What can hang from each mark:
teru: derubu
lole: laputis reron teru
laputis: derubu reron teru
ladev: laputis
derubu: reron varir
fepa: derubu lole
reron: derubu fepa
varir: fepa
parasil: derubu

Known rows, with every way that one mark hangs from another:
parasil(derubu(reron varir(fepa(lole(laputis(teru)))))): [ 7.80 -1.45  0.48 -0.40  1.21 -0.76 -2.36 -1.00 -0.31 -0.37 -1.96  1.53
 -2.15  1.16 -0.76 -1.76 -0.15  0.87 -1.01]
varir(fepa(derubu lole(laputis))): [-0.24 -1.00 -1.12  0.71  2.43 -0.07 -0.45 -0.80  0.57  1.70  0.19  1.53
  0.81  0.55 -1.74 -0.62 -1.76 -0.14  1.53]
ladev(laputis(derubu(varir(fepa(lole))) reron teru)): [ 5.43 -0.41  0.64  1.00  0.91 -0.47 -0.43 -1.05 -1.73 -0.63 -2.18  1.09
 -2.13 -1.37  1.35 -1.01 -1.23  1.47 -2.37]
laputis(derubu(reron varir(fepa)) teru): [ 4.48 -0.76 -0.02  0.06 -0.39 -0.75 -1.78 -1.94 -2.11 -0.94 -1.99  0.50
 -2.68  0.77  1.08 -1.27  0.37  1.45 -1.73]
lole(reron teru(derubu(varir))): [ 5.31 -1.44 -0.81  0.49  2.24 -0.80 -1.07  0.76 -0.32  0.04  0.43  1.64
 -3.05  2.11  0.48 -1.59  2.65  0.57 -1.82]
lole(laputis reron(derubu(varir) fepa) teru): [ 6.60 -2.62 -1.21  0.14  3.06 -1.58 -1.18  1.09  2.95  0.23 -1.31  1.69
 -1.88  2.59 -3.00 -1.32  1.26  0.88  0.36]
reron(derubu): [ 2.08 -0.54  0.19  0.42  0.64 -0.87 -0.43  0.33  0.85 -0.17 -1.07 -0.11
 -0.36  0.62 -1.55 -0.42  0.48  0.22 -0.22]
parasil(derubu(reron varir)): [ 6.44  0.00  1.65 -0.65 -0.92 -1.25 -1.83 -0.36 -1.43 -1.15 -1.24  0.94
 -1.86  0.55  0.04 -1.50  1.91  0.20 -2.36]
derubu(reron(fepa(lole(laputis teru))) varir): [ 7.45 -1.21 -0.29 -0.76  1.53 -2.15 -1.50 -0.83  0.63  0.27 -2.53  1.68
 -1.24  0.21 -3.03 -1.04 -0.58  0.25 -0.78]
lole(reron(fepa) teru): [ 1.86 -1.71 -2.65 -0.11  2.43 -0.38  0.13  1.52  2.05  0.71 -0.03  1.14
 -0.74  0.95 -0.96 -0.70  0.66  0.21  0.43]
ladev(laputis(derubu reron(fepa) teru)): [ 5.63 -0.25  0.17  0.83 -0.10 -2.10  0.36  0.34  0.42 -0.97 -2.55  0.04
 -2.10 -1.39  0.10 -0.15 -0.74  1.57 -2.08]
parasil(derubu(reron)): [ 5.84 -0.17  0.72 -0.35 -0.75 -0.49 -1.30  0.59  0.49 -0.27 -0.87  0.51
 -1.48  0.59 -0.27 -0.77  1.42  0.19 -1.48]
laputis(derubu teru): [ 3.38 -0.90 -0.40  0.84 -0.66 -1.17 -0.73 -0.11 -0.74 -0.39 -0.72 -0.59
 -2.10  1.08  0.80 -0.06  0.36  1.31 -0.90]
fepa(derubu lole(laputis teru)): [ 4.90 -1.71 -0.94  1.39  1.97 -1.11 -1.19  0.37  1.05  2.35  0.22  1.05
 -0.49  1.77 -2.43 -0.20 -0.35  0.11  1.22]
fepa(lole): [ 1.36 -0.22 -0.64 -0.04  1.09 -0.20 -0.02  0.00  0.04  0.70 -0.33  0.66
  0.51 -0.64 -0.92 -0.24 -1.13 -0.32 -0.16]
laputis(teru(derubu(reron varir(fepa)))): [ 4.88 -0.78  0.02 -0.10  1.15 -2.09 -1.62 -1.67 -1.80 -1.22 -2.17  0.52
 -2.90  0.72  0.37 -1.72  0.75  1.16 -2.18]
laputis(reron teru(derubu)): [ 3.66 -0.39 -0.45  0.09  0.81 -1.55 -0.85  0.25 -0.18 -1.01 -1.54 -0.03
 -2.47 -0.34  0.83 -0.92  0.71  1.60 -2.24]
lole(laputis(derubu) reron teru): [ 6.57 -2.21 -1.28  1.05  1.05  1.49 -1.00  1.65  3.10  1.53  0.98  1.30
 -2.82  3.24 -0.15 -0.01  1.56  1.20  0.54]
derubu(reron varir(fepa)): [ 1.36  0.09  0.38 -0.86  0.44  0.48 -1.15 -1.94 -1.52 -0.60 -1.32  1.17
 -0.72 -0.32  0.33 -1.31  0.07  0.16 -0.96]
parasil(derubu): [ 2.61 -0.47  0.70  0.12 -0.10 -0.79 -0.58  0.84 -0.03 -0.36  0.20  0.38
 -0.78  0.65 -0.03 -0.60  0.98  0.02 -0.74]

Rows:
[ 8.24  0.62  2.36  0.87 -1.61 -0.99 -0.58 -0.83 -1.19 -0.77 -1.79  0.61
 -2.65 -0.10  0.43 -0.34  1.03  0.62 -2.90] -> ladev(laputis(derubu(reron varir)))
[ 5.27 -1.93 -0.57 -0.08  2.40 -0.16 -1.78 -0.05  0.04 -0.24 -0.50  1.98
 -1.68  1.83  0.04 -1.98  0.11  0.81 -0.56] -> parasil(derubu(varir(fepa(lole(laputis(teru) reron)))))
[ 1.64 -0.92 -0.29 -0.16  1.64 -0.66 -1.48 -0.95 -0.92 -1.33 -2.47  0.31
 -1.26 -0.42  0.32 -1.71 -0.08  1.58 -1.06] -> laputis(reron(derubu(varir(fepa))) teru)
[ 6.26 -2.01 -1.29  0.51  3.29  0.27 -1.04 -0.27  2.07  1.74 -0.81  1.84
 -1.78  1.22 -2.00 -0.76 -0.92  0.42  0.50] -> varir(fepa(lole(laputis teru(derubu(reron)))))
[ 3.56 -1.14 -0.72  0.11  1.90 -4.41 -1.07 -1.05 -0.89 -0.07 -2.01  1.08
 -0.15  0.34 -3.07 -1.23 -1.20  0.39 -0.40] -> reron(fepa(derubu(varir) lole(laputis(teru))))
[ 4.32 -1.45 -0.84 -0.03  2.58 -2.84 -0.15  0.44  2.88  0.37 -2.38  1.00
  0.30  0.15 -4.82 -0.58 -1.55  0.15  0.40] -> reron(derubu fepa(lole(laputis)))
[ 6.86 -0.03  0.90  1.07  0.56 -1.78 -0.08  0.34  0.15 -0.95 -2.07 -0.11
 -2.90 -0.77  0.77 -0.43  0.30  1.48 -2.62] -> ladev(laputis(reron teru(derubu)))
[ 8.05 -1.87  0.39 -0.08  1.76 -0.08 -2.25 -0.46  0.21  0.59 -1.05  2.12
 -2.04  1.47 -1.29 -1.61  0.28  0.40 -0.41] -> parasil(derubu(reron varir(fepa(lole(laputis teru)))))
[ 3.63 -1.33 -1.45  0.10  3.02 -1.59 -1.06 -0.77 -1.48 -0.64 -1.04  1.50
 -2.26  0.96  0.46 -2.10  0.26  0.89 -1.94] -> laputis(teru(derubu(varir(fepa(lole(reron))))))
[ 5.63 -1.41 -0.32 -0.33  2.03  0.75 -1.75 -1.50  0.12  0.91 -1.40  1.91
 -1.24  0.73 -1.23 -1.16 -0.82  0.35  0.13] -> derubu(reron varir(fepa(lole(laputis teru))))
[ 5.06 -1.83 -0.90  0.49  2.15  0.05 -1.36  0.94  0.66  0.18 -0.43  1.12
 -1.94  2.27 -0.59 -1.48  2.26  0.59 -0.52] -> lole(reron(derubu(varir)) teru)
[ 2.83 -1.35  0.33  0.20  2.49 -0.68 -1.09 -1.06  0.26  0.03 -1.51  1.48
 -0.26  0.80 -2.34 -1.32 -0.85  0.29  0.12] -> reron(derubu(varir(fepa(lole(laputis)))))
[ 0.79 -0.26 -1.36  0.16  1.74 -0.05 -0.77 -1.13 -0.51  1.44 -0.75  1.42
  0.58 -0.46 -1.14 -1.09 -1.09 -0.32  0.12] -> varir(fepa(derubu(reron) lole))
[ 5.02 -1.50 -0.93  0.88  2.48 -1.59 -0.48  0.58  0.15  1.17 -0.20  1.02
 -1.55  0.75 -1.48 -0.61  0.11  0.04 -0.75] -> fepa(lole(teru(derubu)))
[-0.98  0.01 -0.13 -0.15  0.66 -3.80 -0.26 -1.01 -2.20 -0.72 -0.98  0.88
  0.48 -0.44 -1.71 -1.26  0.18 -0.29 -0.89] -> reron(fepa(derubu(varir)))
[ 7.55 -0.26  0.52  0.38  1.96 -4.08 -0.09 -0.40 -1.01 -1.41 -3.42  1.04
 -2.32 -1.86 -0.97 -1.39 -0.85  1.11 -3.48] -> ladev(laputis(reron(fepa(lole)) teru(derubu(varir))))
[ 3.81 -0.39  1.06 -0.66  0.25 -0.21 -1.64 -0.91 -1.44 -0.92 -1.04  1.47
 -1.38  0.36  0.26 -1.78  0.98  0.17 -1.51] -> parasil(derubu(reron varir(fepa)))
[ 3.26 -1.27  0.78 -0.07  1.78 -0.44 -1.31 -0.58 -0.65 -0.15 -0.23  1.99
 -0.74  0.85 -0.81 -1.48 -0.48  0.08 -0.32] -> parasil(derubu(varir(fepa(lole(laputis)))))
[ 4.48 -1.73 -1.52  0.00  3.01 -2.76 -0.54  0.77  0.11 -0.39 -0.50  1.97
 -2.50  1.37 -0.97 -1.86  1.95  0.42 -1.76] -> lole(reron(fepa) teru(derubu(varir)))
[-2.16 -0.55 -1.42  0.62  2.33 -0.17 -0.13 -0.90 -0.99  1.37  0.22  1.32
  1.23 -0.39 -0.87 -0.97 -1.40 -0.48  0.79] -> varir(fepa(derubu lole))
[ 5.57 -1.99 -0.08  1.32  0.32  0.32 -0.91  0.75  1.93  1.26  0.46  0.51
 -2.43  2.57 -0.87  0.57  0.69  1.03  0.84] -> lole(laputis(derubu) teru)
[ 3.18  0.30  0.41 -1.34 -0.11 -2.35 -0.83 -1.32 -1.05 -1.26 -2.43  0.93
 -0.62 -0.93 -1.44 -1.19  0.19  0.06 -1.83] -> derubu(reron(fepa) varir)
[ 3.78 -1.93 -1.59  0.05  2.70 -1.74 -0.07  0.54  2.35  1.24 -1.08  1.17
 -0.03  0.36 -3.42 -0.09 -1.65  0.07  1.24] -> reron(fepa(lole(laputis teru)))
[ 1.89 -0.95 -1.77 -0.39  2.14 -1.50  0.14  1.28  2.41 -0.29 -1.24  1.01
 -0.24  0.45 -2.07 -1.13  0.65  0.23 -0.47] -> lole(reron(derubu fepa))
[ 5.98 -0.92  0.03  0.20  0.81 -1.18 -1.20  0.40  1.69 -0.48 -1.39  0.23
 -2.74  0.83 -0.24 -0.38  0.23  1.87 -1.14] -> lole(laputis(reron teru(derubu)))
